What can hang from each mark:
doki: romo
rame: pemoto
kuvi: kudad lede meze romo seru
pemoto: tekod
kudad: kape
seru: kuvi
raraban: rame
pone: romo
lede: kape kuvi tekod
sulim: kape kuvi
romo: kuvi
kape: kudad sulim
kolevim: meze
tekod: lede pemoto
meze: kolevim

Known rows, with every way that one mark hangs from another:
raraban(rame(pemoto(tekod(lede)))): [ -5   3  29  17 -10  13 -11  -3  -3  22  -8  -3 -19   7  31  -3   4  21
  -3  -8 -10   7  -9  -1   9  12  12   7   6  19  19   1]
doki(romo(kuvi(meze(kolevim) seru))): [  6 -20   7  18 -12  18  -2   1 -13  -3 -10   6   7  13   3  -3   4  -9
 -15   2   4   0  -4  11  14 -14  -1  -5  21 -17 -11   4]
lede(kape(kudad)): [  6  -2  13   8  -7   4 -10   0 -10  -3  -9  -9 -15  17  -6  -4  -2  30
   3  -8  -4   4 -23  -5  11  12   3  -2   0  -4  -6   4]
raraban(rame(pemoto(tekod(lede(kape(kudad) kuvi))))): [  1   3  29   2  10  11 -14  -1  -9  19 -13 -17 -26  12  24  -3   7  29
   8 -18 -11  12 -17  -4  19  19   0   4   1  17  17   8]
sulim(kape kuvi(kudad lede(tekod) romo)): [  4 -38 -14 -11   4  -5  -7  -7  11   8  -8 -12  -4   4 -10 -17 -11 -12
  -1  -6 -22   2 -18  -6   2   4  12   3  -1  12  -8 -11]
kolevim(meze): [ -1   1  10  28 -29  -6  -1   0   4   6  -6   2 -10  23  11   9   0   5
 -11  -7  -2  -2  -3   4  -6 -13   0 -10  -2  -9   2 -14]
seru(kuvi(meze(kolevim))): [  3  -9   1   3 -19  12  -8   8   2   0 -20  -1  -2  24   7   7   5  -1
  -8   1  -1   1   2   8   0 -17   2 -10  -9  -2  -2   2]
romo(kuvi(kudad meze(kolevim))): [  2 -21  -7   8 -29  13  -3  11   6   7 -21   4  10  21   0   3   1  -4
  -8   0 -17   9  -2  -3 -19 -23   9 -11 -13  -9  -5  13]
kudad(kape(sulim(kuvi(lede(tekod) seru)))): [  4  -4  -4  10   4   4  17  -2   1  -4   2 -19  -6 -12   7  -3  -1  -8
   8  -4  -5 -22  -7   1   7   8 -10  -5  14  -3  -7 -28]
kuvi(lede(tekod(pemoto)) meze romo seru): [ 15 -28 -29   0  -2   0   7  -7   9  23   9  -2   1  -1   7  15   4 -31
 -23  -2  -3  -5   3  -8  46   6   7  14  15   1 -11 -11]
rame(pemoto(tekod(lede(kape)))): [ -4   0  30   9   9   6 -11   3  -9  27 -14   1 -20  12  24  -7  11  15
  -1 -15  -2  17 -13  -2  10   0   7   6   4  24   7   6]
lede(kape(kudad sulim(kuvi(romo))) tekod(pemoto)): [ 13   4   4  -9  35   5  -8   0  -1  11 -11 -18 -32  -7   2   1  -6   9
  17 -18  -5 -16 -14 -10  16  28   3   4   4  -4   3  10]
lede(tekod): [ 14   1   9   6  -9   1  -8  -2   4   1  -9 -13  -9   0   7   1 -11   5
 -13 -15  -4 -17   3   1   2   4   4  -5   3  -8   8  -7]
romo(kuvi(kudad meze(kolevim) seru)): [  1 -27 -15   4 -19  14   5   9   3  12  -9   5  11  20   3   3   3 -16
 -13   4 -10   6  -4  -1  -6 -23   7 -10  -4  -6 -12   8]
lede(kape(kudad) tekod(pemoto)): [ 19   6   8   2  17   5  -7   6  -2  13 -13 -13 -18   7  -3   2  -5  26
   2 -26  -1 -12 -15  -7  18  28   2   3   0  -4   3   7]
pemoto(tekod(lede(kape kuvi))): [  1  13   8   3  19  -1 -11   1  -8  18 -21 -10 -14  14  15  -2  -3  -2
 -24 -20  -9  11 -10   1   1  -5  -7  -8   3  11  13  10]
rame(pemoto(tekod(lede))): [  0   7  30   5  -2   7 -11  -1  -5  30 -13   8 -17   8  23  -5  11   5
  -3 -10  -1  10  -5   2   8  -2   9   5   5  18  14   0]
tekod(lede(kuvi(romo seru)) pemoto): [ 19   5  -4   0  16  13  -7  -8  11  30  -1   3 -14  13   9  12  -5 -26
 -31 -13  -3 -11  -9   1  22   6  -3   3   9  13   8   8]
seru(kuvi(romo)): [  3 -12  -1   0 -15   6  -7  -3  10  -4  -7   0 -10  15   5   8   1   0
  -5  -2   3  -7   7   3   2  -5  11   4   0  -4  12  -1]
pemoto(tekod(lede(kuvi))): [  7  20   9   0   7  -1 -12  -1  -4  21 -19  -3 -11  10  13   2  -1 -11
 -25 -15  -9   3  -2   5  -1  -8  -3 -10   4   7  21   4]
pemoto(tekod(lede(kape(sulim) kuvi))): [  0  19   6   4  26  -6 -12   9  -9  17 -22 -13 -22   8  22   4  -3  -3
 -15 -18  -9  10  -9  -2  -4   2  -4  -9  -1  12  15  10]
rame(pemoto(tekod)): [ -4   2  31   6 -13   1 -11   2 -10  16 -11   6 -17   1  22  -4  13  14
   2  -7   4   3   1   6   4   0  18   7   4   8  10  -1]
pone(romo(kuvi)): [  1  -1  15   8 -17  12 -10  -2   4   1 -18   7  -1  10  -1   3   3   7
  -8  -3  -2 -10   6  13 -11  -5  -7 -12   0 -11   9  -4]
kuvi(kudad(kape(sulim)) lede meze(kolevim) seru): [ -3 -33 -36   9 -23  -3  24   9   3   9   0  -3  12  17  14   5  11 -16
   1   9 -12   6 -13  -7  26  -5   8 -10  -4   6 -22 -11]
pemoto(tekod(lede)): [  3  17   9   8  -2   1  -7  -2  -4  26 -14   6  -9  10  11  -3   0  -4
 -23  -9  -7   5  -6   0  -1  -4   5  -5   7   6  21   4]
raraban(rame): [ -1  -1  11  25 -31  10  -9  -4   1  -9  -5 -10 -12  10  13   1 -13  24
 -12  -1 -12  -7 -11   0  -2  13  10   0   5   0   7  -4]
rame(pemoto(tekod(lede(kape kuvi)))): [  0   3  30   1  17   5 -15   3  -9  24 -18  -7 -21  12  26  -4   9   9
  -4 -21  -4  15  -8   1   9  -2  -1   1   1  23   9   6]
pone(romo(kuvi(meze))): [  3  -9  11   9 -24   6 -12  -4   2   2 -21   6   6  14   0   7   4   5
  -4   3  -6   2   7  10  -8 -13  -9 -14  -3 -14   2  -4]
pone(romo(kuvi(lede(tekod) meze(kolevim)))): [  6 -20  -5  -3 -11  15  -1   2  10  11 -23   1  10   5   1   5  12 -19
 -16  -6  -8  -7  11   9  14 -11 -17 -17  -3  -8   1  -6]
doki(romo(kuvi)): [  7  -4  18  24 -16  13 -10   1 -11 -14 -17   1   0   6  -1  -3  -6  14
  -9  -6   2  -7  -2  11  -7   1   4   1  18 -17   4  -1]
tekod(lede(kuvi) pemoto): [ 18  23   8   9   7  14 -16   2   4  23 -19  -1 -13  16   4  10 -10  -6
 -27 -19 -10 -10 -10   4  -1  10  -6  -5  -1  14  12   6]

Rows:
[ 23  14   5  -1  11   3 -14   4   6   8 -17 -17 -13  -1   9  11 -13  -2
 -21 -26  -4 -27   6   7   3  13  -2  -5  -1  -4  11   0] -> lede(kuvi tekod(pemoto))
[  8  -7  -6  17   9  20   5  17   6   7 -18  -9  -3  -4  -4   9  -3   2
 -17 -22  -6  -8  -1  -5  -7  13  -9   9   6   2  -1  -5] -> romo(kuvi(lede(kape tekod(pemoto))))
[  5  -9  -3  11  -7   9  15   1   4  -3 -15 -16  -4  -4  10  -4   2 -14
  12  -5 -13 -13  -5  -1   5  -7 -12 -11   2  -9  -9 -14] -> kudad(kape(sulim(kuvi(lede(tekod) meze(kolevim)))))
[ -1  -1  24  -4  24   5 -10   2 -11  28  -7  -7 -20   9  27  -3  12   0
  -9 -17   1  13 -10   3  19  -1  -2   3   6  25   4   2] -> rame(pemoto(tekod(lede(kape kuvi(seru)))))
[  4 -24  -8  -3 -20  11  -4  -2  12   3 -14   3  -4  23  10   8   6 -15
  -7   2  -1   2   6   3  12 -23   7  -3  -9  -8   0   9] -> seru(kuvi(meze(kolevim) romo))
[ -4  -4  -1   2 -14 -10 -18   2  -9  -2 -14 -12 -10   9   4   0 -12   5
   9  11 -19   7 -11  -2 -15  -3  15 -13  -5   5 -10  -3] -> kape(sulim(kuvi(kudad meze)))
[  4 -28  -4  23 -22   0   9  -3 -11  -9  -7   0  19  18   1  -4  -1  16
   5   2  -2   6  -6   4   4  -7   6  -3  18 -18  -9  -7] -> doki(romo(kuvi(kudad(kape) meze seru)))
[ -5 -35 -22  -1 -19  10  16  -6  -1   6  -3  -7  16  15  -5 -15   4 -14
  -6  11 -19   2 -18   1  18 -17  -2 -13   7   8 -27 -15] -> sulim(kuvi(kudad(kape) lede meze(kolevim) seru))
[  1 -25 -13  19 -29   4  17   2   3   2  -5   0  18  18   0   5   2   7
   5   3  -9   8  -3  -6 -14 -18   3  -4   0 -15 -11  -8] -> romo(kuvi(kudad(kape) meze seru))
[ -6 -34 -28   3  -8 -12  -1   6   5   0  -1 -10 -11  12  13   6   0   3
  -4  -2 -14  12 -12 -17  17  14  24   8  -5  15  -8   4] -> kuvi(kudad lede(kape(sulim)) romo)
[  7 -14  12  -3  -1   1 -13 -10 -15   9  -5  -4  -8  14 -23 -13  -4   0
  15  10 -11  14 -33   3   5  -3  -2  -6   7  -3 -22 -15] -> sulim(kape(kudad) kuvi(meze seru))
[ -2  10  10  11  10   1  -6   1  -7  22 -17  -1 -13  15  13  -7  -2   7
 -20 -15  -7  13 -15  -4   1  -3   1  -3   6  12  12   9] -> pemoto(tekod(lede(kape)))
[ 16 -23 -21   5 -11   0   0  -6  12  17  -6  -2   0   1   5  14   1 -20
 -18  -7  -9  -2   5 -10  32   6   9  14   6  -3  -3  -6] -> kuvi(lede(tekod(pemoto)) meze romo)
[  4 -25  -4  15 -17   0  -6   0 -15  -4  -7   2  14  17  -1   0  -4   9
  -8   5  -2   9  -5   6   6  -5  12  -3  16 -11  -9  -2] -> doki(romo(kuvi(kudad meze seru)))
[  7  -8  12  20  -9  14  -4   0 -14  -9  -5   2   2   6  -1  -2  -3   5
 -14  -1   7  -9  -4  13   5   1   2   1  26 -14  -2  -6] -> doki(romo(kuvi(seru)))
[  0 -15 -11  -1 -25  -7 -12   8   0  -2 -15  -6   6  28   2  10  -4  20
   0   4  -9  11   2   2  -9  -7  16  -9 -13   6   0  -3] -> seru(kuvi(kudad meze))
[  8 -31   1 -12   3  11  -6 -16  -2  17  -1   3 -11  17 -14 -17   4 -25
  11   8 -11   9 -31   0  23 -16   1  -3   4  -8 -21   2] -> sulim(kape(kudad) kuvi(meze(kolevim) romo seru))
[ -1 -20  -6  -5   2   8  -5  -8 -18   3   2 -15  -2   9 -19  -8   3   0
  -4  11 -13  14 -25  -1  27   2  -9  -2  17  10 -29 -18] -> sulim(kuvi(lede(kape(kudad)) meze seru))
[ 14   2  -9   8  -5   7  -1   7   7  13 -10  -4  -4  -3   0   8  -4  -2
 -24 -15  -4 -19  -1   0  15  22   3   5   7   8   3 -14] -> kuvi(lede(tekod(pemoto)))
[  9  -3   7  10   7   3 -19  -4  -5   7 -19 -18  -8  27   8   4 -11   2
 -17 -13 -17  20 -17  -5   4 -10 -15 -11  -5  12  -7   5] -> tekod(lede(kape kuvi(meze)))
[ -1 -20  -8  15 -19  10  15  -7   7  -4 -10  -6  -6   2  11  -4   8 -20
  13   4 -13  -5  -8  -4  10 -13  -4  -3   3  -9 -11  -7] -> kudad(kape(sulim(kuvi(lede meze(kolevim) romo))))
[  7 -34 -22   0 -20 -13   7 -16   8  -1   4 -12   7  23  13   6  -1  -9
  -2   0 -11   5  -1  -5  19 -18   8  -4  -3 -11 -10  -2] -> lede(kuvi(kudad(kape) meze romo seru))
[ 16  15   5   3  26  -1  -7  14  -4  12 -15 -16 -28  -1   6  10  -5  23
  12 -23  -1 -14 -14  -9  13  37   3   1  -3  -3   5   7] -> lede(kape(kudad sulim) tekod(pemoto))
[  1  -6   8   3  -9  13  -4  -4   2   5  -7   8   1   8   0   5   6  -2
 -14   2   4 -12   3  15   0  -3  -8 -13   7  -8   3 -10] -> pone(romo(kuvi(seru)))
[ 18 -15  -9 -14  12  -1  -4 -12  11   4   5 -21 -12  -2  14   8  -7 -27
 -22 -15  -1 -21  10   3  24  -4  -2  -2   8 -10   4  -5] -> lede(kuvi(romo seru) tekod)
[  6 -22 -25  -2  -3  10  10  12   7   9   1  -9  11  -1  -5   6   1 -12
 -18  -6  -9  -8   4  -4   0   4   2  -1   7   4  -1 -15] -> romo(kuvi(kudad lede(tekod) seru))
[  5 -20   3  19 -24  -1 -11   2 -12  -9 -20   0  12  19  -2  -1  -7  19
  -1   1  -7  12  -3   3  -6  -5  14  -3  10 -14  -3   4] -> doki(romo(kuvi(kudad meze)))
[-11 -26 -16  -5   5   5  -4  -1 -10   2   3 -16  -1  10  -8 -14  -7   3
 -17   5 -14   5 -25  -1  12   5   6  -5  13  26 -24 -14] -> sulim(kuvi(kudad lede(kape) seru))
[ -7 -44 -34   0 -12   1   6   9  -5  12  -1  -7   9  27   6  -2   5 -10
 -23   5 -14  21 -22  -7  34  -8   8  -7  -2  22 -32   1] -> kuvi(kudad lede(kape) meze(kolevim) seru)
[ -9 -15 -22  -1   0  -6  -4  23  -2  -7 -13 -15  -7  18   6  11   1  20
   1  -4  -6   8  -8  -4  -2  18  11  -2 -11  24  -2  -7] -> seru(kuvi(kudad lede(kape(sulim))))
[ -2  11  -3  -3  24 -12 -11  12  -7  20 -21 -15 -18  15  23   3  -5   2
 -12 -18 -15  15 -11  -6  -7   3   5 -12  -7  18  15  15] -> pemoto(tekod(lede(kape(sulim) kuvi(kudad))))
[  1 -28 -18  23 -39   5  15   7   7  -3 -15  -1  22  16  -8   6   5   9
   3   0 -20  13  -1  -9 -16 -12   0  -1  -5  -9  -8 -13] -> romo(kuvi(kudad(kape) lede meze))
[ 12 -37 -14 -14  23   3  -2  -7   7   7  -4 -27 -11  11  22   2  -3 -31
 -20 -17  -5  -1  -2  -4  38 -17  -9  -6   0  -6 -16  13] -> lede(kape kuvi(meze(kolevim) romo seru) tekod)
[ 13   2   2   8  21  12 -13  -3   9  21 -16  -6 -19  19  10   7  -8  -6
 -24 -24 -10   1 -16  -6  12   7  -5   5  -1  14   6  18] -> tekod(lede(kape kuvi(romo)) pemoto)
[  3 -15  -8  12  -6  19   4  20  -3   3 -20  -5  -5  10  -5  10  14  -7
   6  -3 -12  14 -12 -10   3  -2 -10  -3  -6  -5 -13   5] -> romo(kuvi(lede(kape(kudad sulim)) meze(kolevim)))
